What can hang from each mark:
k736: k180 k600
k37: k180
k582: k180 k896
k180: k37 k326 k582 k736
k232: k326
k600: k37 k736
k326: k180

Each row was made from one small tree. The marks that hang from a mark follow it in brackets, in the order of their numbers. Every link used is in the known rows. Write each row's tree.
Known rows:
k736(k180): [-3.193 -2.943  0.779  0.829  2.926  1.690 -2.345  0.854 -4.297 -1.290
  1.808 -0.386  0.471  0.997 -1.077  0.386  0.991  2.177 -0.638 -1.409]
k326(k180(k37 k736)): [ 0.038 -5.533  1.068  0.186  0.765  1.032  3.159 -1.283  6.006  1.386
  0.687 -0.556  0.300 -1.303  2.711 -1.771  0.753  1.395 -1.862 -4.568]
k232(k326): [-4.853 -2.471 -1.024 -2.511  5.037  6.324  2.042 -0.986 -3.772  1.769
  4.979 -2.413 -2.240 -0.913  1.688  2.351  1.476  2.582 -0.941  2.940]
k180(k326): [-3.620 -0.591 -0.770  0.124  1.688  3.357  0.150  0.859 -2.514 -0.374
  3.858 -4.936  0.440  0.023 -3.001  3.287 -1.183  2.151 -0.108  3.563]
k37(k180): [-2.804  0.171  0.116 -0.505  2.592  2.555  0.435  0.968 -1.533  0.528
  0.885 -1.940 -2.367  2.476  0.242  0.937 -2.239  1.466  2.184 -1.573]
k180(k582(k896) k736(k600(k37))): [-1.131 -0.843  1.530  1.783  0.786 -0.112 -4.848  1.538  2.208 -0.011
 -5.604  1.519  1.715  0.649  0.196 -3.608  3.471 -4.424 -0.536  1.748]
k180(k326 k582 k736(k600(k37))): [-0.579 -1.431 -0.937  1.535 -5.372 -0.497 -3.151  2.585  4.640 -1.979
 -2.729 -1.587  2.308 -1.085 -3.168 -0.533 -0.199  0.440 -0.860  3.000]
k232(k326(k180(k582(k896) k736))): [ 1.369  2.956  0.240 -4.656  4.877  2.598  5.229 -3.895 -3.474  3.604
  0.824  3.977 -1.966  1.012  1.218  2.558  2.784 -6.855 -3.307  1.115]
k736(k600): [-5.772 -2.343 -2.025  2.403  3.173  3.472 -2.183  4.754  0.185  0.847
  0.680 -4.560  0.015  2.748 -0.581 -1.432  1.310  3.522  2.992 -0.409]
k37(k180(k582)): [ 0.528  3.373 -2.035 -2.563  0.151  0.334  1.376 -1.341 -3.655  3.527
 -1.712 -0.763 -0.386  2.558 -1.900  1.908 -0.367 -1.191  1.205 -0.923]
k326(k180(k582)): [-0.537 -0.544 -2.501 -3.128  2.491 -0.004  2.634 -2.066 -3.839  5.445
 -1.135 -1.754  1.164  3.621 -2.458  2.098  1.541 -2.869 -1.522 -1.665]
k37(k180(k736)): [-1.669  0.373  1.536  0.339  1.419  2.528  0.129  2.026  2.887 -1.127
 -0.991  0.154 -0.281 -0.147  0.246 -0.353 -0.393  0.878 -0.009 -1.618]
k326(k180(k37 k582(k896) k736)): [ 3.374  0.402  0.657 -1.025  1.096 -1.254  4.160 -4.577  0.896  4.154
 -1.810  2.365  0.955  0.313  1.276 -1.211  3.193 -5.980 -1.877 -2.089]
k180(k37 k326 k582 k736(k600)): [ 1.481  0.253 -3.092  2.091 -5.846 -1.212  2.260  1.473  5.680  0.248
 -0.248 -2.916  1.652 -2.050 -2.296 -1.227  0.776  2.514  1.402  1.385]
k180(k326 k736(k600)): [-3.204  0.145 -1.285  3.414 -0.763  2.643 -0.299  5.600  4.046 -3.485
  1.709 -3.963  1.485  0.104 -2.801 -0.596 -0.416  3.728  1.413  2.265]
k736(k180(k326)): [-1.281 -0.701  0.593  1.339 -0.209  0.672 -0.723  0.736 -4.645 -3.068
  4.341 -2.186 -0.417  0.487 -3.569  3.169 -2.517  3.059 -0.293  0.941]
k582(k180(k37 k326 k736) k896): [-0.043  3.373 -0.221  5.341  0.269  0.947  0.752  2.426  2.557 -2.001
  3.208  0.781 -2.535 -1.867  1.528 -3.801 -1.686 -1.997 -2.387  1.951]
k232(k326(k180(k37 k582(k896)))): [ 2.400  1.298 -1.667 -4.176  2.791  1.749  7.136 -6.790 -4.489  5.989
  2.969  1.924 -4.132  1.167  4.140  1.110  0.797 -4.199 -0.634 -0.342]
k736(k180(k326 k582) k600): [ 0.747  2.796 -2.837  1.541 -3.175 -1.832 -0.203  2.689 -3.866 -0.815
  1.262 -2.105  1.041  2.933 -5.286  1.635 -1.341  2.011  2.449  0.544]
k600(k37 k736(k180)): [-2.369 -6.712  4.184 -0.317  2.984 -2.375 -8.342  0.508 -1.681 -5.029
 -0.659  3.781  0.440 -3.083  5.226 -1.008  1.025  4.394 -0.634 -0.263]

Write each row's tree:
[ 0.331 -0.731 -1.098 -2.576  1.154 -0.531  2.702 -1.159  0.554  3.859
 -2.599  0.778  3.048  1.361 -1.928  1.281  2.953 -3.332 -3.405 -2.019] -> k326(k180(k582 k736))
[ 3.214  1.925  1.780 -1.112 -6.002 -1.970 -0.742 -0.815  2.563 -1.699
 -2.938  0.592  0.222 -1.018 -2.616  1.976 -3.970 -0.988 -1.747  1.703] -> k600(k37(k180(k326 k582 k736)))
[ 1.484 -2.172 -2.827  0.126 -2.549 -1.564  3.309  0.787  6.392  3.220
 -2.719 -0.048  0.977  1.166  1.009 -3.571  1.533  0.309  0.671 -4.936] -> k326(k180(k37 k582 k736(k600)))
[-0.153  2.857  0.901  0.753 -1.547  1.663  1.458  1.938  2.866 -3.046
  1.743 -1.722 -0.890 -0.169 -2.466  2.378 -3.717  1.348  0.901  0.769] -> k37(k180(k326 k736))
[ 2.063 -1.702  1.662 -1.861 -2.685 -5.464 -5.340 -1.687 -3.992 -3.544
 -0.599  3.063  1.972 -3.178  0.628  2.203 -0.762  2.659 -1.238  2.495] -> k600(k37 k736(k180(k326 k582)))
[ 0.124 -4.431 -0.456 -2.369  1.732  3.417  6.030 -2.560  4.464  0.888
  3.798  1.291 -3.060 -2.398  5.644 -0.504 -0.353  2.393 -2.510 -2.559] -> k232(k326(k180(k37 k736)))
[ 3.411  8.402  0.956 -0.412 -1.374 -0.185  2.457 -1.098 -2.077 -0.587
 -0.311  1.438 -0.543  1.003 -3.711  2.712 -1.706 -5.664  0.541  2.758] -> k37(k180(k326 k582(k896) k736))
[ 2.895  1.182  1.098 -1.367  2.422 -3.959 -2.015 -4.470 -4.733  0.145
 -0.128  5.599  1.212 -2.936  4.989 -1.689  3.837 -0.899  1.528 -0.388] -> k600(k736(k180(k37 k582(k896))))
[ 1.032  4.989  0.130 -0.296  0.600  0.819  1.714 -1.866 -2.921  0.635
  0.298 -0.187  2.470 -0.750 -4.493  2.391  2.532 -5.926 -1.680  5.351] -> k180(k326 k582(k896) k736)
[-0.255 -1.683 -3.227  1.203 -2.432 -0.186  1.106  1.429  5.693  2.158
 -2.908 -1.328  2.496 -1.898  0.375 -4.310  3.873  2.210  1.074 -1.408] -> k180(k37 k582 k736(k600))
[ 0.073 -1.226  2.538 -0.821 -1.104 -1.640 -4.474  0.818  0.466 -5.350
  1.070  0.498 -2.038 -2.360  4.145  2.253 -5.593  4.182  2.030  1.539] -> k600(k37(k180(k326)) k736)
[ 1.989  5.480 -2.361 -1.957 -2.512 -0.396  2.766 -0.896 -3.561  1.861
  0.787 -2.482 -0.763  2.496 -4.511  4.387 -3.766 -0.613  1.644  1.185] -> k37(k180(k326 k582))
[-0.367 -0.245 -2.422 -0.444 -0.018 -0.276  1.735  2.706  3.047  2.503
 -3.425 -0.552  1.990  3.538 -1.683 -1.367  2.147 -1.772 -0.157 -3.072] -> k326(k180(k582 k736(k600)))
[-1.267 -3.785  1.664  3.750 -2.806 -0.357 -4.866  4.147 -0.024 -5.368
  1.404 -2.408 -1.393  1.708 -1.518 -0.338 -4.582  4.754  1.894 -0.310] -> k736(k180(k326) k600(k37))
[ 0.612  5.984 -0.103 -1.586  3.330  0.728  0.956 -2.238 -6.246  3.857
 -1.209  0.966 -1.598  3.868 -1.394  1.126  0.084 -5.554  1.617  0.107] -> k37(k180(k582(k896)))
[ 0.571 -2.149 -1.002 -0.561 -1.833 -0.238  2.122 -2.805  3.693  3.177
 -2.159 -0.226  3.462 -3.644 -0.251 -1.325  4.836  0.351 -1.933  0.198] -> k180(k37 k582 k736)
[ 0.370 -1.761 -1.281  4.562 -3.631 -0.472 -0.134  2.905  1.047 -3.347
  4.102 -3.236 -1.847  0.563 -0.372 -1.200 -4.056  6.749  4.214 -2.338] -> k736(k180(k37 k326) k600)
[ 0.744 -0.866  3.908 -1.813  3.189 -4.095 -7.288 -2.819 -6.281 -1.834
 -2.293  6.587  1.366 -1.727  3.868 -0.630  3.351 -2.968 -1.274  1.663] -> k600(k37 k736(k180(k582(k896))))
[-2.542 -7.149  1.819  1.821  0.464  0.804 -3.476  4.606  6.837 -2.012
 -2.926 -0.805 -0.074  2.211  2.020 -2.959 -1.035  1.192 -1.020 -3.644] -> k326(k180(k736(k600(k37))))
[-1.407 -3.293  3.829  0.888 -0.571  0.988 -3.039  1.286  5.250 -2.949
 -3.009  0.941 -0.732 -1.095  1.951 -1.396 -2.204  0.969 -1.326 -1.404] -> k600(k37(k180(k736)))
[ 4.444  3.366  0.922  0.915 -2.067 -2.536  1.781 -4.625 -5.632  0.536
  2.847  0.840 -0.676 -0.061 -2.246  1.773 -0.584 -2.310  0.758  1.208] -> k736(k180(k37 k326 k582(k896)))
[ 3.752  0.595 -0.973 -1.786 -3.106 -5.050  0.238 -2.833 -2.443 -1.376
  2.474  2.187  1.452 -4.539  1.696  1.320  0.221  4.778  1.016  0.823] -> k600(k736(k180(k37 k326 k582)))
[ 1.697  2.019  2.787 -2.963  2.534 -3.164 -4.930 -2.792 -3.432  0.036
 -3.697  4.838 -1.072 -0.470  5.282  0.066  0.280 -3.546  1.676  1.126] -> k600(k37(k180(k582(k896))) k736)
[-2.443  2.019 -0.754  7.413  2.222  1.383 -1.588  5.672  6.044 -0.737
 -0.047  1.363 -3.289 -0.077  4.186 -8.915  1.125 -1.450  0.429 -2.211] -> k582(k180(k37 k736(k600)) k896)
